Every row comes from one small tree of marks. Brackets hold a mark, then the marks that hang from it, in alphabetical order. Every link used is in the known rows. Which tree was each row made from?
(in the rows, 128 means zero)
Known rows:
{kigi {nakod fevolo} {rosig {puleme {burol rofe}}}}: [167  87 211 119 128  93 166  94 183 103 167 137  91 128 130 130 118 179
  21  85 108  88 179  35 107 121 169  95 114 139 167 157 186 121  87 151
 139 109 146 120 149 120 159 172 139 131 140 156]
{rosig {kigi {nakod fevolo}} {puleme {burol {rofe nube}}}}: [137  90 234 103 156  89  81 114 170 133 156 161  90 109 135 124 112  92
 126  93 130  91 147  97 125 111 144 137 124 144 135 163 189 112 146 174
 143  90 112 117 140 125 150 157 144 137 141 167]
{nube {pusezu {kubekot {kopo {pepesod {burol puleme}}}}}}: [ 83 115 118 113 116 160 135 112 126 110 111 109  86 121  88 129 104 155
  89 149 110 130 136 134 148 108 162 125 153 102 109 168 122 184 118 168
 100 125 122  98 149 147 149 102 153 117 152  93]
{baridod {febet rufim}}: [161 150 172 143 128 133 132 146 143 139 121  84 110 125  88 119 122 110
  88  70 159 142 119 134 143  85 162 131 118 130 120 168 107 132 149  91
 144 145 128  51 142 127 118 146 156  88 152 105]
{pepesod {burol puleme {rofe febet nube}}}: [144 131  92 133 120 222 141 115 124 134  74 127  97 134 132 130  81 131
 128 134 154 146 142  88 210 124 191 130 137 111 122 158 157 150 116 164
 118  94 110  90 130 121 122  84 162 135  82 134]
{rosig kigi {puleme {burol {rofe nube}}}}: [125 101 201 109 171 111  58 135 151 143 129 155  92 118 127 126  95  93
 152  98 140 114 132 131 146 113 137 135 132 138 119 142 184 134 166 165
 152  75  99 114 131 114 138 141 162 121 142 168]
{rosig {kigi nakod} {puleme burol}}: [134 104 236 106 160 114  67 106 159 140 166 149  92 116 123 118  93  92
 130  72 133 100 169 113 107 123 119 141 119 128 123 161 170 133 149 178
 157  88 112 127 152 115 153 152 164 135 147 161]
{nakod fevolo {kigi {rosig {puleme {burol rofe}}}}}: [162  91  98 136 112 117 147  81 141 109 146 162  86 132 134 124 162 133
  95  82  94  99  86 104  88 115 182  95 182 147 152 102 187 132 142 135
 120 104 125 110 114 133 124 175 138 108 139 151]
{rufim {febet baridod}}: [164 140 114 108 112 158 123 167 123  91 114 117 110 140 135 122 127 145
 122  75 103 142 149 125 161 136 162 109 154 115 103 150 103 136 107 157
 134 132 132  67 161 104 136 126 143 120 150 117]
{kubekot {kopo {pepesod {burol puleme}}} pusezu}: [105  97 200 121 115 140 155 100 122 132 159  85 108 151  93 160 111 160
 117 145 108 161  89 150 110 162 172 123 154 138  87 201 113 192 135 119
 104 123 118 124 142 107 153 125 169 166 120 108]
{nakod {kigi {rosig {puleme burol}}}}: [139 118 101 140 125 140 133  81 137 124 142 149  84 125 116 113 115 139
 110  79 121 105 111 119 101 129 155 105 168 126 131 110 166 156 138 132
 141  90 115 124 129 120 119 155 165 102 153 147]
{nube pusezu}: [106 132 132 111 111 145 124 125 137 118  99 104  94 144  98  87  83 149
  91 124 104 110 125 155 138 118 157 113 164 100 107 175 109 165 112 160
 117 116 113  66 144 128 137 112 131 130 158 112]
{burol puleme {rofe {febet baridod rufim}}}: [157 102 117 113 133 138 154 135 164 126  89 163  90 114  90 151 102 193
  96  75 130 130 138  95 199  76 238 106 127  99  64 184 161 141 109 150
 128 117 172  63 119 122  97 110 156 144  87 116]
{puleme {burol {rofe {febet baridod rufim} {nube pusezu}}}}: [143 100 158 133 127  92 134 137 128 116  92 135  94 107 103 130 112 153
  94  90 150 122 128 127 172 131 149 111 152 148 118 141 147 148 146 142
 134  99 130  63 129 111  97 106 153 103 118 111]
{kubekot kopo pusezu}: [ 91  91 212 128 111 120 144 155 131 135 175  85  95 159  79 145 102 119
 116 128 118 147  72 157  86 157 179 136 157 132  79 204 103 166 126 120
 120 133 115 104 157  94 147 136 143 160 121 105]
{kopo {kubekot pusezu} {pepesod {burol puleme rofe}}}: [124 122 106  95 110 177 158  72 117  93 132 114 130 127 159 177 100 224
 110 167  95 144 170 131 147 117 169  68 117 143 150 150 134 199 135 119
 111 111 122 120  86 163 143 115 180 153 100 131]
{pepesod {burol puleme {rofe {nube pusezu}}}}: [126 126  95 122 122 203 134  99 139 126  73 125 110 134 121 133  79 144
 120 147 148 138 126 108 212 101 175 125 125  99 132 162 150 170 125 169
 122  97 117  85 136 131 132  79 154 152  94 121]
{rofe burol}: [152 129 158 123 140 161 150 137 125 107  99  79  90 155 109  97  71  95
 140 135 142 131 141 131 164 141 136 128 174 136 132 135 115 139 120 144
 114 105 105  80 174 126 144 101 159 108 143 132]
{rosig kigi {puleme burol}}: [135 104 199 111 165 124  56 129 141 142 145 147  93 130 123 120  99  89
 153  80 131 118 142 137 111 118 119 138 140 132 123 136 176 145 168 173
 154  80 102 117 140 111 148 148 170 120 142 164]
{nakod fevolo {kigi {rosig {puleme burol}}}}: [163 100  98 136 108 126 149  82 135 110 152 153  83 134 135 114 163 128
 106  77  95 102  85  98  75 125 167  96 194 148 162  95 183 131 139 137
 116 106 121 110 127 134 125 178 142 109 146 149]
{kigi rosig}: [142 128 126 127 123 147 163 119 140 104 122 111  86 143 117 113  75 171
  63  97 128 120 150  83 133 131 166 107 142 124 141 137 147 146 108 135
 139  97 130 101 150 116 135 149 156  99 153 156]
{rofe febet}: [146 148 129 140 111 181 142 160 102 132 107 109  73 147 125  90  89 117
 109  94 123 132 163 104 140 166 187 128 180 132  92 156 116 130 104 139
 114 110 103  81 134 114 115 126 151  93 136 145]
{nube {pusezu {kubekot {kopo {pepesod {burol rofe}}}}}}: [ 83 117 131 117 114 143 127 114 127 110 106 111  85 121  96 126 112 139
  79 159 116 126 135 146 159 108 160 126 143 109 110 164 112 176 129 165
 102 127 119  96 137 148 147 101 143 108 163  99]
{puleme burol}: [147 102 161 139 112 112 117 100 108 106 133 106 108 150 113 129  95 134
  89  82 145 138 148 137  98 136 121 118 134 153 130 128 115 187 159 138
 150  98 125  91 146 111 128 117 162  92 112 119]
{ribu {pepesod {burol puleme {rofe febet {nube pusezu}}}}}: [124 162 141 107 117 156 150 112 131 115  64 139  85 132 122 110  95 132
 117 137 114 140 143 103 184 137 178 128 137 113 110 172 139 173 126 143
  74  99 100  86 144 148 114  78 167 155 117 141]
{pepesod {burol {rofe {nube pusezu}}}}: [130 142 115 132 116 193 126 107 130 126  74 117 104 137 131 112  85 103
 116 156 156 138 124 123 205 120 144 127 132 110 147 149 129 155 141 165
 123 103 105  84 132 130 133  88 142 136 118 132]
{ribu {pepesod {burol puleme rofe}}}: [141 156 151 107 115 139 141  90 135 107  81 139 101 152 116 127  97 130
 105 126 117 153 145 106 164 118 165 127 109 108 111 162 119 192 149 141
  91 106 119  97 145 146 126  84 172 156 106 143]
{pepesod {burol puleme {rofe {febet rufim}}}}: [169 122  97 133 120 218 139 108 124 135  79 129 108 131 116 142  94 129
 109 110 150 150 148 101 202 101 179 126 123 100 117 159 153 153 133 168
 117 110 137  93 124 122 123  92 171 140  79 126]
{kigi {nakod fevolo} {rosig {puleme {burol {rofe febet}}}}}: [173  91 205 123 130 108 169 109 172 110 161 138  79 122 134 124 120 176
  24  80 104  88 188  29 113 139 181  98 128 143 161 161 193 108  77 153
 129 107 139 117 144 114 152 173 141 126 138 159]
{kubekot {kopo pepesod}}: [130 120 205 122 111 103 140  75 124 120 144  96 102 165  99 144  97 136
  92 134 124 149 116 146 116 150 166 130 131 143  73 174  89 189 130 128
 121 115 124 118 144 120 144 138 175 102 175 121]
{kigi {nakod fevolo} {rosig puleme}}: [161 111 197 112 126 121 174 109 188 110 168 136  80 131 131 114 110 171
  41  90 105  87 173  28 102 126 173  99 126 125 167 165 174 110  70 153
 130 113 142 117 159 124 164 180 130 143 159 163]
{pusezu {kubekot {kopo {pepesod {burol puleme}}}} nube}: [ 70 128 139 134 120 141 163 124 113  99 140 117  74 117 114 143 143 128
  98 167 172 131 157  76 129 119 187 164 100 142 133 126 116 182 136 146
  97 119 162 132 147 168 150  82 164  73 147  90]

Which tree is each row?
[ 83 109 122 113 118 148 133 110 131 108 104 115  88 118  91 136 105 161
  80 155 109 126 136 141 160  98 174 123 140 102 101 172 124 182 119 168
 102 125 124  95 139 146 144  96 150 116 147  93] -> {nube {pusezu {kubekot {kopo {pepesod {burol puleme rofe}}}}}}
[114 128 111  98 115 169 170  78 117  95 135 111 127 119 162 166 114 223
 112 180 108 133 175 119 150 121 179  82 107 150 160 143 138 196 134 121
 102 109 131 123  82 171 146 100 179 145 104 123] -> {kopo {kubekot {pusezu nube}} {pepesod {burol puleme rofe}}}
[ 90 114 213 129 119 123 163 113 117 129 159  81 102 144 105 140 139 141
 117 168 128 143  92 141 107 174 171 143 139 154 107 181 107 180 140 117
  91 123 130 129 135 117 158 109 160 149 138 101] -> {kubekot {kopo {pepesod burol}} {pusezu nube}}
[ 82 108 228 126 119  90 169 124 127 125 169  80  98 146  97 135 135 156
 107 160 118 132  89 144  93 170 190 139 141 161  88 191 101 179 130 105
  92 126 138 123 136 118 152 118 153 138 149 103] -> {kubekot {kopo pepesod} {pusezu nube}}
[128 176 156 114 113 147 145 121 123 114  63 133  84 136 127  97 101 108
 115 145 117 140 139 112 186 149 156 131 143 119 117 161 122 163 137 139
  73 102  90  84 141 144 116  86 159 141 138 149] -> {ribu {pepesod {burol {rofe febet {nube pusezu}}}}}
[167  94 207 119 129 104 166  97 177 104 173 134  86 129 131 122 114 176
  31  81 108  87 181  34  92 132 155  99 124 138 174 153 184 122  83 153
 136 109 142 119 158 118 159 177 141 131 147 153] -> {kigi {nakod fevolo} {rosig {puleme burol}}}
[107 112  98 105 138 145 157 147 164 125  69 156  71 110  99 127  82 210
 117 118 120 110 125  90 228 107 252 112 160 104  69 192 167 142  77 159
 123  96 127  51 122 127  96  93 140 143 103 113] -> {burol puleme {rofe {febet baridod} {nube pusezu}}}
[155 150 117 143 116 205 141 135 122 138  72 123 101 121 133 115  97  88
 122 135 171 144 132 104 210 131 153 131 138 116 142 146 140 127 141 154
 110 107 114  87 129 123 119  96 153 123 118 141] -> {pepesod {burol {rofe {febet rufim} nube}}}
[ 94  98 227 122 113  95 155 114 128 126 168  85  99 153  91 149 115 160
 108 142 100 149  85 159  92 165 175 122 154 148  74 200  93 183 131 104
 104 128 119 118 142 108 150 139 155 147 149 116] -> {kubekot {kopo pepesod} pusezu}
[153  98  98 136 112 116 155  88 142 110 139 162  81 124 140 119 161 130
 107  93 103  97  76  95  99 121 183  96 189 153 161 101 192 123 134 131
 113 100 115 105 119 137 117 173 130 106 148 152] -> {nakod fevolo {kigi {rosig {puleme {burol {rofe nube}}}}}}
[149 160 104 104 102 181 149  56 104  91 129 113 123 141 170 150  88 176
 111 160 118 145 194 127 142 137 123  80 120 146 169 118 109 194 141 135
 122 104 111 123 101 166 146 126 189 106 150 143] -> {kopo kubekot {pepesod burol}}
[ 71 137 152 138 120 131 160 129 109  98 144 112  77 121 120 131 148 112
  94 172 177 131 155  85 128 128 170 165 103 148 140 122 103 173 143 144
  99 122 154 131 145 168 151  87 159  65 161  94] -> {pusezu {kubekot {kopo {pepesod burol}}} nube}
[106 102 210 126 114 133 148 107 115 129 159  82 106 151  98 152 119 142
 117 151 112 160  88 156 108 170 157 125 154 144  95 191 102 182 142 116
 105 126 115 123 140 108 157 130 162 156 133 114] -> {kubekot {kopo {pepesod burol}} pusezu}
[152 103 165 139 128  92 138 133 127 114  99 137  92 114 108 134 112 140
  99  84 161 131 133 118 166 133 151 114 142 155 119 136 144 148 151 134
 140  98 133  69 134 110  98 111 156  96 115 116] -> {puleme {burol {rofe {febet baridod rufim} nube}}}
[113 137 109  97 111 183 174  84 109  96 144 106 125 125 161 158 113 215
 125 171 106 134 175 116 127 138 163  87 121 152 169 137 133 196 131 124
 100 108 127 127  95 170 146 107 180 146 113 120] -> {kopo {kubekot {pusezu nube}} {pepesod {burol puleme}}}
[158 139 132 115 160 172 205 209 150 126  57 130  52  83  88  99  90 128
 205 102 165 114 122  72 245 160 181 125 229 129 128 144 188  72  83 150
  88  98 115  45 184 128  87 100 166 128 140 112] -> {rofe {burol puleme} {febet baridod rufim} nube}
[190 122 132 113 158 179 184 181 140 125  75 125  67 105  79 114  99 131
 166  74 138 127 145  95 217 137 172 118 210 111 109 148 167  95 100 165
  98 116 141  58 170 117 106 107 179 134 119 106] -> {rofe {burol puleme} {febet baridod rufim}}
[ 92 133 123 109 104 160 158 158 119 100 169 104 108 133 146 135  97 155
 121 144 126 114 150 124  99 134 170 104 129 143 155 142 117 161 119 123
 123 128 120  95 117 148 134 122 142 135 112 115] -> {kopo {kubekot {pusezu nube}}}
[130 104 151 133 126 102 126 133 121 110  96 130  88 120 110 125 102 155
  95 102 141 126 137 126 168 143 156 113 155 151 113 142 139 159 137 147
 140  92 116  67 128 109 104 103 149  98 111 113] -> {puleme {burol {rofe {febet baridod} {nube pusezu}}}}
[158 112  87 133 106 139 152  92 142 112 149 155  80 139 136 109 156 127
 108  83  91  99  81  99  82 121 181  98 193 138 153 104 177 123 131 137
 112 111 121 108 125 138 126 181 134 114 156 155] -> {nakod fevolo {kigi {rosig puleme}}}
[151 118 103 126 117 204 124  84 130 124  89 126 115 149 121 147  83 137
 109 125 146 154 143 111 189  92 172 125 109  97 125 156 137 180 140 167
 135 105 135  95 129 126 137  88 164 150  75 126] -> {pepesod {burol puleme rofe}}
[ 70 121 141 133 125 130 164 122 118  97 135 123  79 118 115 149 146 136
  86 172 172 130 155  80 143 109 197 165  90 144 128 130 118 182 139 145
 100 120 164 130 139 169 147  79 163  73 141  91] -> {pusezu {kubekot {kopo {pepesod {burol puleme rofe}}}} nube}
[ 82 123 130 118 113 153 132 119 122 109 111 103  83 123  93 120 109 139
  85 154 114 128 135 142 146 116 147 128 156 108 115 162 107 177 123 166
 101 127 119  98 148 145 151 105 146 106 167  97] -> {nube {pusezu {kubekot {kopo {pepesod burol}}}}}
[140 101 161 145 122 107 127 127 110 114 103 118  93 130 122 125  96 137
  92 104 149 131 148 118 149 147 163 121 140 164 112 138 136 158 142 130
 137  88 110  80 127 110 106 105 156  81 106 127] -> {puleme {burol {rofe febet nube}}}
[146  95 235 105 153 106  76 108 155 132 172 152  90 121 131 121 115  88
 128  73 119  96 156 103  94 119 123 137 131 139 134 153 178 120 146 181
 146  99 115 122 147 121 156 165 153 136 145 162] -> {rosig {kigi {nakod fevolo}} {puleme burol}}
[150 100 213 121 144 103 154  94 183 116 160 132  90 118 117 126  84 185
  27  88 127  92 194  48 127 125 158 101  94 123 150 166 175 137  86 148
 151  96 141 127 152 110 154 154 157 132 143 153] -> {kigi nakod {rosig {puleme {burol rofe}}}}
